Each row comes from the steps of one path. Every step used is in the known rows, and no mark comes twice. Write the path behind each row, first mark first.
(in the rows, 128 means zero)
Known rows:
tumu > pemi: [141 151 117 103 165 169 162 155 125 101 119 137  93 106 136 174 168 159
  97 166  62 111 140 120 141  97 140 138 104 130 149 113 104  77 166 146]
pemi > tumu: [129 123 117 126 179 159 103 171 141 108  95 145  90  92 154 112 143 167
 104 145  67 148 133 139 157 119  75 151 132 132 138 147  55 167 161 121]
tugugiz > vugot > ponufe: [144 156 115 137 172 185 167 110 153 128 109 127 111  83 126 108 172 170
 153 135  88 205 131 134 154 126 135 150 122  68 169 145  93 158 129 163]
vula > pade > vugot: [125 177 117  97 147 155 131 160  94 133 139 121 104 139 155 124 125 217
 143 125 100 134 145 164 190 170  95 145 122 137 147 144  93 142 140 144]
pade > vula > ponufe > guma > tumu > pemi: [126 206 105 121 135 130 166 140  92 116 141 187 101 110 151 223 195 104
 118 149 102  94 105 107  99  91  80  93 125 110  96 179 105  50 170 165]
pade > vugot > ponufe > guma: [132 193 110 128 155 157 117 130  88 162 114 150 119  90  90 149 168 167
 140 139 120 175 150 136 157 122  79 112 140 111 117 156  92 168 134 162]
guma > ponufe > vugot > ponu: [106 109 172 119 190 134 152 124  98 153 101  81 111  99 105 128 167 187
  80 103 125 181 130 121 129 102 154 130 160 128 141  99 103 122 116 119]
pade > vugot: [140 169 118 111 151 135 110 140 111 129 103 135 113 114 144 141 149 200
 131 152  91 123 159 162 182 135 101 135 138 118 148 137  65 109 162 148]
pade > kabune: [116 114 113 115 149 170 143 136 113 108  81 118 116 102 144 153 164 179
 106 114  68 119 148 149 177 118 134 114 133 136 155 124  56 119 155 149]
kabune > pade > vula: [139 158 119  80 130 133 143 141 143 132 124 168 122 121 154 105 135 213
 153 108 111 121 126 180 162 142 128 135 115  99 157 170  54 112 149 168]
ponu > vula: [156 150 133  98 168 108 132 153 111 105 123 133 144 105 157  98 140 160
 144 168  90  96 151 144 140 112  95 150 129 139 130 148 101 106 158 138]
ponu > vula > ponufe: [129 145 143 126 171 110 106 144  86  95 142 149 153 100 173  98 172 118
 145 138 104 111 132 136 136 126  94 137 110 129 134 169 110  94 153 160]
guma > tumu: [139 160 108 105 161 148 166 145 126 108  87 155  94 103 185 169 202 154
 108 149  53 150 121 107 113  98 112 124 124 118 138 144  62  70 167 153]
ponufe > vula > pade > vugot > tugugiz: [112 149 144 118 155 130 176 151 105 131 127  71 110 157 167 121  96 212
 168 139 134 107 151 133 181 152 113 147 168 115 131 126  65 105 175 111]
tugugiz > vugot > ponu > vula > pade: [119 166 162 104 156 140 163 136 115 113 175 124 132 136 159  82 118 192
 158 106 129 120 113 147 140 155 104 164 166 148 130 163 151 164 131 126]
vugot > ponufe > guma > tumu > pemi: [135 195  91 120 152 166 178 139 109 124 119 167  85  85 119 214 207 119
  94 159  74 163 115  85  99  77 104 112 112 108 108 145 113  82 163 151]
ponu > vula > pade > vugot > ponufe: [143 194 100 113 154 110 123 140  77 139 154 107 147 112 138  77 115 195
 163 134 137 172 144 172 183 181  78 160 113 101 136 156 135 160 133 133]
tugugiz > vugot > ponufe > guma: [131 172 129 133 158 207 168 122 136 150 118 153 108  85  91 135 180 147
 162 128  97 191 127 112 132 100 104 121 147 104 130 165  96 186 118 170]
kabune > pade: [123 132 140  88 147 180 131 148 159 119 111 175 100 110 148 105 170 200
 126  89  64 162 129 138 158 124 148 136  98 126 168 155  49 120 147 167]
guma > ponufe > vugot > pade > vula > ponu: [128 165 158 105 168 100 179 148 142 162 131  43 141 136 113 140 110 187
 130  89 134 134 121 164 167 149 121 123 148 112 131 156 120 158  99 149]
tugugiz > vugot: [136 143 139 118 159 194 170 129 169 117 107 140  99 106 145 129 162 176
 152 135  60 136 137 133 148 114 129 146 145 105 165 148  67 129 141 158]
tugugiz > vugot > ponu > vula > ponufe: [108 150 170 145 164 110 111 104 107  96 157 158 154 106 166  96 175 127
 142 112 137 121 111 140 128 132 109 136 159 123 132 179 130 120 150 147]
tugugiz > vugot > pade > vula: [144 171 123  97 140 160 184 145 172 120 147 146 126 141 166 132 128 209
 179 139 117  85 129 164 165 155 114 131 142 103 150 144  89 169 136 159]
vugot > ponufe: [138 147 100 122 184 159 150 129 107 126 101 126 117  81 134 109 178 170
 124 141  92 210 136 129 149 130 135 141 101  95 162 130  99 147 135 159]
ponufe > vugot > ponu > vula > pade > kabune: [ 84 116 164 110 147 125 140 140  61 124 159  74 146 129 138 118 123 184
 110  58 153 103 125 154 163 166  96 123 159 166 115 135 127 142 122 108]
kabune > pade > vula > ponufe > guma: [106 169 144 110 127 155 119 140 101 143 146 203 124 114 129 134 173 145
 159  81 126 126 112 142 137 129  90 100 123 125 119 204  74 131 133 193]
vula > ponufe: [109 131 139 129 175 155 120 141  98 101 121 158 117 101 168 131 199 136
 127 125  82 155 123 123 144 129 126 122  99 122 157 154  85 106 147 175]
kabune > pade > vugot > ponu: [105 159 150 105 141 134  88 108 123 130 122 173 116 122 138 121 155 225
 105  78 135 154 128 167 169 155 134 126 158 130 146 153  82 131 163 143]
kabune > pade > vugot > ponu > vula > ponufe: [ 99 166 164 125 142  81  53 112  93 111 161 179 161 112 161  90 163 157
 131  78 157 126 119 169 156 158  98 128 142 126 132 190 116 108 164 146]
guma > ponufe > vula > pade: [115 118 127  93 184 145 184 165 127 119 125  48 101 122 123  87 111 197
 137 106  82 166 137 127 148 155 155 157  85 113 164 101  98 123 117 103]
ponufe > vugot > tugugiz: [119 111 179 128 174 164 195 152 102 153 101  90 103 126 157 151 157 173
 137 146 115 131 145  98 145  83 124 134 178 132 123 118  51  96 158 141]
kabune > pade > vugot: [130 164 128  95 126 151  95 139 146 133 113 168 111 118 139 116 147 218
 131 103  86 139 148 170 188 150 117 132 119 114 163 158  47 109 158 158]
ponu > vula > ponufe > vugot > pade > kabune: [ 88  99 163 124 146 139 115 157  93 106 157 100 163 119 158 144 156 147
 124  72 135  79 135 134 164 164  91  98 114 150 127 132 101 138 121 131]
vula > ponufe > guma: [105 149 148 128 162 182 123 146  84 125 125 177 112 101 131 160 202 117
 139 118  90 140 125 100 126 104  95 100 124 153 119 172  89 143 132 184]
pade > vugot > ponufe > guma > tumu: [137 213  93 125 145 139 139 125  91 150 101 168 106  90 129 182 199 145
 124 140 103 181 125 113 125 107  67 105 147  98 104 170  77 114 150 158]
tugugiz > vugot > ponufe > guma > tumu: [135 194 111 134 149 184 183 118 137 146 105 172  95  84 128 174 209 132
 139 132  78 195 110  94 101  88  87 114 151  92 113 175  78 129 139 165]

Which path is each row?
[132 194 148 110 151 129 178 127 181 132 145 103 136 150 145 144 117 189
 164  99 123 105 107 172 172 163 114 130 168 104 138 191 120 176 125 169] | tugugiz > vugot > pade > vula > ponu
[106 127 116 103 188 146 168 149 101 110 148  67 116 115 132  83 129 187
 138  91 122 189 120 125 148 191 132 156  68  97 156 116 118 135 110 113] | vugot > ponufe > vula > pade
[113 150 163 127 171 170 154 101 148 115 114 149 106 111 142 128 175 188
 123 112 107 147 116 134 135 116 148 135 184 121 152 144 105 148 147 142] | tugugiz > vugot > ponu
[ 77 122 189 121 156 114 104 110  81 141 163 149 134 118 141 123 174 168
 105  35 187 151  92 152 127 166 124 110 139 114 134 168  96 106 120 151] | kabune > pade > vula > ponufe > vugot > ponu
[132 146 145 105 155 211 178 155 190 106 138 148 104 129 161 139 159 199
 158 126  74 117 134 120 162 136 131 131 128 128 162 127  94 186 129 157] | tugugiz > vugot > pade
[144 162 109  84 152 135 170 162 130 119 139 141 131 140 172 136 128 212
 153 144 120  83 133 160 162 156 115 125 122 126 142 127  95 159 141 156] | vugot > pade > vula
[116 132 120  98 136 144 154 158  87 103 136  96 140 125 159 107 117 182
 141 102  91  98 140 163 181 154  99 138 128 156 136 146 103 141 144 132] | ponu > vula > pade > kabune
[ 87 150 148 108 169 107 121 124  83 116 151  91 120 141 137 116 120 217
 113  82 165 130 126 153 161 194 118 138 149 128 134 124 121 122 138  97] | ponufe > vula > pade > vugot > ponu
[140 188 134 106 169  93 159 123 124 138 114  92 137 126 139 140 128 171
 138 116 120 121 113 177 162 139 111 132 160 108 132 191 104 123 141 173] | pade > vula > ponu
[111 113 190 146 172 119 161 146  76 137 135  97 142 120 178 122 158 126
 153 137 142 109 137 101 136  96  93 132 172 127 109 151  80  78 162 144] | ponu > vula > ponufe > vugot > tugugiz
[121 194 111 123 140 126 150 136  84 131 122 194 112 108 167 187 202 113
 138 129 105 123 101 111  98 105  64  91 143 113  95 199  73  83 154 179] | pade > vula > ponufe > guma > tumu
[112 182 146 125 131 177 151 142 129 132 167 183 127 130 140 158 167 144
 187 106 135  94 116 128 139 139  79  94 145 123 118 185  99 180 121 184] | tugugiz > vugot > pade > vula > ponufe > guma
[ 99 164 171 130 166 121 101 129  60 118 154 179 150 104 128 135 184 111
 134 109 143 116 115 115 109 105  77 105 161 170  93 187 133 146 140 157] | vugot > ponu > vula > ponufe > guma
[112 169 136 137 191  78 114 101 127 131 118  36 144 104  94 117 127 160
 122  87 145 178 128 157 171 180 119 139 125  67 139 158 114 108 128 121] | pade > vugot > ponufe > vula > ponu
[115 188 119 124 146 166 157 146 101 107 132 191  85 101 149 224 222  92
  99 144  69 121 108  78  93  75  95  94 113 129 103 162 107  54 168 163] | vula > ponufe > guma > tumu > pemi
[140 203 104 133 143 187 191 123 147 127 126 167  82  88 116 206 202 121
 120 152  71 159 109  85  99  77 105 115 134  88 114 158 109  96 157 153] | tugugiz > vugot > ponufe > guma > tumu > pemi
[102 116 182 117 169 137 123 172  97 114 181 119 151 123 170 126 162 142
 134  98 139  98 126 111 137 159  84 119  96 148 122 134 123 139 108 138] | ponu > vula > ponufe > vugot > pade
[107 144 160 133 179  90  93 119  69  93 150 156 158 103 173 102 176 127
 123 119 141 124 114 138 124 132 107 130 144 142 123 167 137 112 155 147] | vugot > ponu > vula > ponufe
[123 132 151 118 202  98 158 125 157 124  88  22 126 107  88 114 125 158
 114  99  82 168 130 138 147 129 161 142 128  93 155 139  99  97 124 117] | guma > ponufe > vula > ponu
[ 96 150 141 111 170 102 129 124 100 131 130  66 118 129 113 102 109 226
 113  93 145 156 134 157 166 175 142 141 149 116 148 111 122 132 134  93] | guma > ponufe > vula > pade > vugot > ponu
[129 197 124 123 141 125 143 150  95 102 150 186 115  98 150 200 198  81
 112 159  86  91 114  88  88  75  69 105 120 134  87 179 126  48 178 150] | ponu > vula > ponufe > guma > tumu > pemi
[139 189 122  93 140 110 117 165  85 127 159 116 137 139 160  93 102 202
 166 140 116  98 151 176 184 169  66 157 132 140 128 162 122 131 148 130] | ponu > vula > pade > vugot
[121 111 156  99 174 177 174 178 142 147 123  79 109 118 122 138 149 194
 116 116  88 150 145 111 148 125 140 125 104 137 155  86  96 165 103 133] | guma > ponufe > vugot > pade
[113 158 152  92 167 118 152 151  78 109 166 122 136 135 166  85 123 190
 133 107 135 125 117 143 141 156 106 155 149 170 123 153 159 158 135 123] | vugot > ponu > vula > pade
[103 138 181  98 171 119 146 154  58 131 182  90 137 135 150  93 124 183
 126  86 158 123 114 136 131 160  89 151 148 167 112 145 153 144 110 112] | ponufe > vugot > ponu > vula > pade
[109 136 163 116 199 106 142 125 141 111 111  48 128 117 114 130 136 151
 113  88 106 139 121 133 144 153 136 135 129 107 140 156  98  89 129 126] | ponufe > vula > ponu
[ 87 107 176 117 175 176 131 168 104 120 164 123 121 123 163 152 184 157
 122  80 124 131 122 101 143 160 110 109  87 144 140 122 102 148 102 152] | vula > ponufe > vugot > pade
[115 159 126 112 155 130 137 150 105 107 156 161 138 133 189 135 161 164
 154 119 134 103 116 149 159 168 112 110 100 118 145 159 105 146 137 177] | vugot > pade > vula > ponufe
[130 184 147  93 144 106 140 125 150 142 124 122 133 128 132 119 130 189
 140  73 118 138 103 186 169 154 126 134 146 103 142 207  88 125 137 179] | kabune > pade > vula > ponu
[119 138 120 114 160 113  98 116 137 124 125 101 129  94 102  84 136 198
 134  85 136 182 142 158 169 184 132 141  81  55 165 130  63  92 136 110] | kabune > pade > vugot > ponufe > vula
